Every row comes from one small tree of marks. Brackets hold a mark, then the marks that hang from it, in alphabetical order. Every link used is in the known rows. Which tree was each row made from?
Known rows
[niri begi [mitu [fara tutad] tibo]]: [-14   9   1   2  -1 -16  -9  32  -6  15 -17  17 -20 -12  -3   3  19   3
  15  -6 -45 -19  41  -2   5  13  -7  -9 -12   1   0   3  16  -2  12   4
  24   5 -29  -6   8]
[mitu fara [tibo fiki]]: [-11  15  -3  -1  -3 -16  -2  12  -7  24  -5  21 -14 -14  -3  -7 -14   1
   9 -20 -20 -13  27   6  -4  17   2   5  -6   7  -5  11  20  -3   4   8
  22  -9 -14   3   8]
[femuliz [tutad foluf [tibo fiki]]]: [ -4   4   3 -11 -11 -14 -13   5   7  18  -3   6 -21   0  -1 -12  -4 -12
  22  -9 -16   2  17  10  -4  17  10  -8 -16  13 -13   3  13 -15   7  -4
  17   9 -18  -9  -3]
[fuluges [tekuz [foluf tovak]] tutad]: [ -7   4  28  -5   3 -11 -11   5  27  15   7  -1   6   2  -3 -12  -2  12
  25 -15  13  -5  31  -2   0  23   7  -5 -19  15   4   2   9  -9   9   4
  17  -4  -9 -18 -10]
[begi [niri mitu]]: [-17  14  16  -4   2 -13  -4  26   7  14  -5   5  -5  -9  -6  -6   7  -1
  14  -7 -17 -10  18   2  -9   5   2 -13 -14  -3  -5   5  15  -9  11  -4
  15  12 -14 -12   1]
[tibo [fiki fara]]: [  2   6   6   2  -3  -4  -8  15   5  12 -11  11  -8  -3  -1  -9  -7   4
   0 -18  -7  -3  20   8   1  20   7  -4 -19  13  -4   8  14 -10   3  -5
   9  -1 -20  -2  15]
[fiki [fara mitu [tutad [foluf tovak]]] tibo]: [ -5   6  -6   0 -19 -16 -14  38  21   1  -6  -2 -10  -4   3  -5  -2   0
  10  -9  -5   0   8  15  15  11  -3 -10 -30  24  -4  16  17 -15   8  -7
  14   0 -28   1   7]
[fuluges tutad]: [-11   7  15  -3  -3 -13 -14  13  16  13  -3   2  -5  -5  -4 -12  -2   8
  20 -11   3  -5  24   4  -2  13   5  -3 -16   9   3   9  15 -11   6  -4
  12  11 -16 -11   3]
[tibo fiki]: [ -3   7   8  -1   3  -8  -7   7   0  16 -13  10  -8  -2  -1 -14   2   3
   7 -17  -8 -10  26   8  -1  21   7  -6 -16  11  -4   9  16 -14   2  -5
   7   4 -14  -5  11]
[niri begi [mitu [fara tutad] [tibo fiki]]]: [ -9  11  -1   2   0 -13  -7  30 -10  15 -21  19 -19 -12  -3   2  16   5
  11  -9 -42 -21  47   0   6  16  -3  -9 -13   5   0   1  15  -4  10   6
  23   1 -30  -6  12]
[foluf tutad]: [ -9   2  12  -2  -5 -13 -12  12  12  19   1   5 -18   4  -1 -17   6   0
  33  -3 -12 -23  13   8  -2  17   0  -7 -13   2  -6  17   9  -9   4  -6
   4  13 -19  -9   3]
[niri begi [mitu fara tibo]]: [-13   8   1  -1   0 -16  -8  29  -4  15 -17  17 -20 -15  -4   4  16   5
  12  -7 -40 -11  38  -4   1  14  -5  -9 -10  -2  -1   2  14   2  13   4
  25   6 -28  -6   7]
[mitu [fara [tutad foluf]]]: [-13   8   8   0 -12 -23  -8  15  -1  20  -1  15 -19  -5  -4  -9  -9   0
  19 -17 -24 -17  13   8  -1  14  -5  -1 -11   9  -7   7  16 -10   8  -1
  17   3 -16  -1   5]
[foluf [tovak [fuluges tekuz]] [tutad [tibo [fiki fara]]]]: [  2  -2  14 -11  -7  -6 -16  14  20  19  -4   6  -1   1   1 -17  -2  -3
  37  -9  -9  -9  29  19   8  20   3  -8 -18  20 -14  22   1   7   5   2
   5 -11 -29 -17  -6]
[tekuz [fuluges [tutad foluf tibo]]]: [-17  10  13  -9  -4 -14 -12  13  28  14 -10   0 -17 -12   1 -12  -3   7
  29  -7   4  -3  31  -3  -3  16   8  -4 -13  17  -6   6  11 -10  12 -10
  18   4 -19   1  -3]
[fuluges tekuz [tutad [foluf tovak] tibo]]: [  1   0  18 -14  -8 -21 -14   6  18  15   1   1   8 -11  -4  -5  -9   4
  37 -16  18  11  30  12   5  19   8  -7 -20  25 -10   5   5  -4  10   8
  18   1 -17 -19 -11]
[foluf [tovak [fuluges tekuz tutad]]]: [ -9   1  25  -9  -3  -7 -18  11  20  16  -3   2   9  -3  -3 -16   6   2
  22 -17  -5   0  30  10   1  13  -1  -6 -15  15  -4  19   9   2   5  -5
   8  -9 -17 -20  -8]
[mitu [fara tutad] [tibo fiki]]: [-13  16  -4   2  -5 -16  -4  15 -11  24  -4  21 -14 -10  -2 -10 -10   0
  13 -19 -29 -26  31   9   2  16  -1   4  -9  11  -3  11  22 -10   4   9
  21 -10 -16   3  10]
[mitu tibo]: [-19   8   3  -3  -2 -13  -9  13   0  19  -3  10 -11 -10  -1 -11   5  -4
  18 -10 -18 -10  22   2  -3  11  -1  -3 -10   2  -5  17  18  -9   4   0
  17   4 -10  -2   0]
[foluf [tovak [fuluges tekuz]] [tutad tibo]]: [ -6  -3  17 -12  -5 -11 -17  11  21  21   0   4  -3   1   1 -19   5  -5
  45  -5 -12 -11  26  17   5  17   0  -9 -15  15 -14  25   2   7   6   1
   5  -5 -26 -19 -11]
[tovak fuluges]: [-15   3  19  -4  -5 -11 -18  13  15  13  -8   5  -3  -7  -1 -13   9  -3
  17 -13 -21  -7  25   3  -5   6  -5  -4 -11  -3  -4  13  14   0   4  -8
  16  -1  -9  -8  -4]
[begi [niri [mitu [fara [tutad foluf]] [tibo fiki]]]]: [-15  19   8  -4  -5 -15  -1  28  -3  19  -6  11  -8 -15  -6  -4  -4  -2
  16 -12 -22 -16  25   6  -5   6  -1  -9 -12   4  -7   2  15  -7  10   4
  23   2 -14  -7   3]
[tibo [fiki [fara mitu tutad]]]: [ -1  10   2   5  -4  -3 -10  20   1   8 -11   6  -6   0  -1 -12  -1   3
   2 -13 -10 -13  29  14   9  18   2  -6 -22  16   0   6  18 -21   3  -6
   7   3 -23  -1  17]
[fara [mitu [tibo fiki]] [tutad [foluf tovak]]]: [-14  12  -4  -1 -11  -8 -11  20 -10  15  -8  -2  -6  -4   1 -19   9  -6
  25  -7 -13 -24  41  21  18  14 -13 -12 -20  25  -6  10  18 -28   3  -2
  10   6 -17  -2   4]
[tovak [fuluges tekuz]]: [ -9   1  24  -5  -3 -14 -19   9  18  11  -3   5   7  -7  -2  -8  11   0
  19 -16 -15  -5  29   3  -5   9  -1  -4 -12  -2  -4  11  12   1   4  -3
  17  -6  -6 -13  -7]
[verak [mitu tibo]]: [-14  11   0  -1  -1 -16 -17   8   4  17  -3  15  -4 -11  -6 -10   4   4
  14  -8 -22  -3  26  10  -3  13 -11  -3  -9   9   3  17  11 -17   3  -6
  18   6 -10   1   0]
[niri [mitu fara tibo]]: [-17   7  -1   0  -3 -19  -8  21   0  18  -8  11 -15 -13  -6  -2   2   5
  11 -11 -29  -9  31   4  -2   7  -3  -6   0   0  -2   7  17  -4   9   3
  20   2 -19  -3   3]
[mitu [fara [tutad foluf tibo]]]: [-13   8   3  -2 -12 -26  -7  15   0  21  -1  15 -20  -7  -3  -8 -12  -3
  24 -15 -24 -14  15  10   0  13  -3   0 -12  11 -10   6  16  -9  11   2
  19   4 -19   1   4]

Which tree is each row?
[-27  12  21  -8   6  -2  -6  12  39  19  -4  -2 -20   2   6 -23  -3  10
  27  -4   2 -10  35 -12  -2  24   6  -4 -14  19   0   5   8 -13  16 -10
  19  -8 -18   1 -11]  [tekuz [foluf tovak] [fuluges [tutad tibo]]]
[ -6  11   1  -2  -7 -21 -14   9   1  20  -5  20  -8  -7  -7 -11 -10   6
  16 -15 -23  -5  25  19   3  18 -11  -2 -11  23  -2  11   9 -17   7  -5
  16   0 -19   1   4]  [verak [mitu [fara [tutad [foluf tovak] [tibo fiki]]]]]
[  1   3  20  -9 -12 -14 -20  13  23   8  -6   4  10 -15  -2  -3  -9   2
  25 -19   2   6  38   8   2  11   4  -2 -17  14  -6   3   7   5   6   4
  25 -11 -12 -14  -7]  [tovak [fuluges tekuz [tutad foluf [tibo [fiki fara]]]]]
[ -1   0  18  -4   2  -9  -8   6  21  17   6   6  -3   6   1 -11  -2   4
  25 -12  -1  -9  22   2   2  27   6  -7 -20  13  -7   6   6  -7   8   4
  13  -7 -15 -11  -7]  [fuluges [tekuz [foluf tovak [tutad [tibo [fiki fara]]]]]]
[-11  15  -4   0 -11 -18  -4  15 -12  24  -5  20 -16 -13  -2  -9 -15  -2
  17 -21 -25 -22  30   9   3  16  -3   2  -9  15  -7   8  18  -8   4   8
  24 -10 -14   3   7]  [mitu [fara [tutad foluf]] [tibo fiki]]
[ -7   3  23  -5  -1 -11 -15   7  22  14  -2   5   2  -3   2 -11   5   0
  26 -13 -13 -13  34   1  -2  16   1  -4 -14   2  -5   6   8  -1   6   2
  21 -11  -6 -10 -10]  [tovak [fuluges [tekuz [foluf [tutad [tibo fiki]]]]]]
[-11   7  -2   2 -17  -6 -14  32   5   8  -2   2 -10  -4  -1  -9  -3  -4
  15  -8 -15  -7  21  15  13  10 -11  -7 -22  18  -4  11  15 -16   6  -5
  13   3 -24   0   6]  [fiki [fara [mitu tibo] [tutad [foluf tovak]]]]
[-10   2   8 -14 -13 -12 -17   8  13  19   0   3 -18   0  -1 -15  -1 -15
  27  -7 -21   6  16  11  -3  13   5  -9 -15  13 -15   9  10  -7   8  -7
  16   4 -20 -14 -11]  [femuliz [tutad [foluf [tovak fuluges]] tibo]]
[ -7   9  -1   1  -4 -14  -7  30 -11  16 -21  18 -19 -15  -3   3  13   4
  14 -11 -40 -18  46   0   7  16  -5 -10 -13   8  -3  -1  13  -3  11   5
  25   1 -28  -6  10]  [niri begi [mitu [fara [tutad foluf]] [tibo fiki]]]
[  0   7   5   1 -10  -1 -12  21   3   9 -13   4  -3  -2   0 -13  -4   1
   6 -16  -9  -9  32  17  11  17  -2  -8 -22  21  -5   8  14 -14   3  -7
   9  -4 -22  -4  11]  [tibo [fiki [fara mitu [tutad [foluf [tovak fuluges]]]]]]
[ -9  -1   8 -10  -4 -11 -11  12  13  24  -1   5 -16   4   1 -22   2  -5
  42  -1 -10 -12  16  17   5  19   1 -10 -16  17 -14  26   4  -3   8  -3
  -1   7 -31 -13  -4]  [foluf tovak [tutad tibo]]
[  9   3  13 -10  -9 -19 -13   8  17  11  -2   4   8 -14  -4   0 -16   7
  29 -19  20  11  32  11   5  20  12  -4 -22  25  -8  -2   7  -5   9  10
  22  -1 -17 -14  -3]  [fuluges tekuz [tutad foluf [tibo [fiki fara]]]]
[-14  17   9  -4   0 -16  -2  27   2  17  -6  10  -8 -10  -5  -5  -2  -1
  15 -10 -22 -15  24   8  -5   7   4  -9 -14   3  -6   2  16  -9  13   3
  19   6 -19  -8   5]  [begi [niri [mitu [fara [tutad [tibo fiki]]]]]]
[ -7   6  24  -7  -1 -11 -17   8  26  11  -3   3   8  -8   0  -9  -2   4
  25 -15  -2  -4  42   1  -1  14   5  -2 -16   8   0   1  10  -1   8   5
  26 -11  -8 -12 -10]  [tovak [fuluges [tekuz foluf] [tutad [tibo fiki]]]]
[-15  17   9  -2  -1  -9  -4  32   2  14  -6   8  -5 -11  -4  -5   2  -2
  12  -9 -21 -14  26   5  -3   5   2 -11 -16   3  -4   5  16 -10   9   1
  19   3 -17  -8   5]  [begi [niri [mitu [tibo [fiki [fara tutad]]]]]]
[-16  13  13  -6   3 -10 -11  12  26  14 -12   2 -14  -9   2 -15   0  10
  22  -7   2  -8  37  -3  -3  19  12  -1 -13  16  -1   8  14 -12  11 -10
  14   2 -21   1   2]  [tekuz [fuluges [tutad [tibo fiki]]]]
[-11   9  -1  -5 -11 -11 -13  20  -2  11 -11  -3  -5  -3   2 -18   8  -9
  30  -4 -12 -17  42  24  18  13 -10 -12 -22  28  -9   7  15 -26   8  -3
  11   9 -23  -4   1]  [fara mitu [tutad [foluf [tovak fuluges]] [tibo fiki]]]
[ -9   5   7   2  -5 -18  -9  30  -4  13 -18  15 -22  -9  -4   3  17   5
  16  -8 -39 -14  35   0   4  15  -7 -12 -14   4  -3  -2  12  -4  14  -2
  21  11 -29  -8   9]  [niri begi [mitu [fara [tutad foluf]]]]
[-15   5  18  -6   1  -3  -8  10  22  22  -1   3 -17   8   6 -24  -2  -2
  33  -5 -12 -19  26   1   2  23  -1  -9 -16  12  -7  11   4  -5   9  -2
  15  -8 -16  -6 -10]  [tekuz [foluf [tovak fuluges] [tutad [tibo fiki]]]]
[ -5   6   3   0  -4 -17  -8  29  -6  13 -22  16 -21 -10  -3   3  14   4
  16  -9 -37 -13  40   3   7  17  -3 -12 -16   8  -5  -4  12  -4  14   2
  22   8 -32  -7  10]  [niri begi [mitu [fara [tutad foluf [tibo fiki]]]]]
[ -8   6  -2   2 -17 -11 -14  30   8   5  -3   1 -12  -4   0  -7  -5  -5
  17  -5 -14  -4  18  16  12  10  -7  -7 -24  17  -6   5  15 -19  10  -4
  14  11 -26   2   8]  [fiki [fara mitu [tutad foluf tibo]]]
[ -2   5  20  -9   5 -11  -9   3  24  15   2   2   7  -1  -1 -11  -8  10
  28 -15  16  -1  39   3   4  26  13  -4 -21  23  -1   0   8 -10  11  10
  19  -7 -15 -15  -9]  [fuluges [tekuz [foluf tovak]] [tutad [tibo fiki]]]
[ -9   1  12 -10 -12 -10 -16   7  10  20   2   2 -20   5  -3 -16   2 -10
  20 -11 -18   1  10   8  -5  16   3 -11 -14  11 -10  10  11 -12   5 -12
  10   7 -16 -15  -7]  [femuliz [tutad [foluf tovak]]]
[ -7   8  -1  -2  -8  -5  -8  19  -4  18  -8  12  -9 -10   1 -11  -6  -4
  13 -17 -15  -8  28  10   6  15   0  -4 -15  18  -8  14  14  -8   2   1
  16  -9 -17  -1   5]  [mitu [tibo [fiki [fara [tutad [foluf tovak]]]]]]
[ -1   3  21 -10  -9 -16 -19   9  21  11  -7   3  11 -15  -2  -5  -4   2
  29 -18   2   3  40   8   1  12   3  -3 -15  13  -6   4   8   3   6   4
  24  -8  -9 -15  -9]  [tovak [fuluges tekuz [tutad foluf [tibo fiki]]]]
[-10   7  16  -7  -5 -11 -18  14  19  11 -11   4   2 -12  -1 -11  -1   1
  23 -12  -8  -3  38   8   0   8   3  -1 -14   9  -1   9  13   0   6  -1
  20  -3 -14 -10  -2]  [tovak [fuluges [tutad [tibo fiki]]]]
[-13  10  -2   6 -11  -6 -14  31   6   6  -1   3 -10  -2  -1  -8   2  -2
   9  -5 -20 -13  22  12  10   8  -8  -4 -21  10   1  10  20 -19   6  -4
  12   6 -23   2  11]  [fiki [fara [mitu tibo] tutad]]
[ -9   8   3  -4 -11 -21  -6  14  -3  23  -5  16 -17  -6  -2 -11 -13  -2
  22 -18 -21 -13  19  14   3  17  -2  -1 -13  19 -11   8  14  -9  10   3
  16  -1 -22  -1   5]  [mitu [fara [tutad [foluf tovak] [tibo fiki]]]]
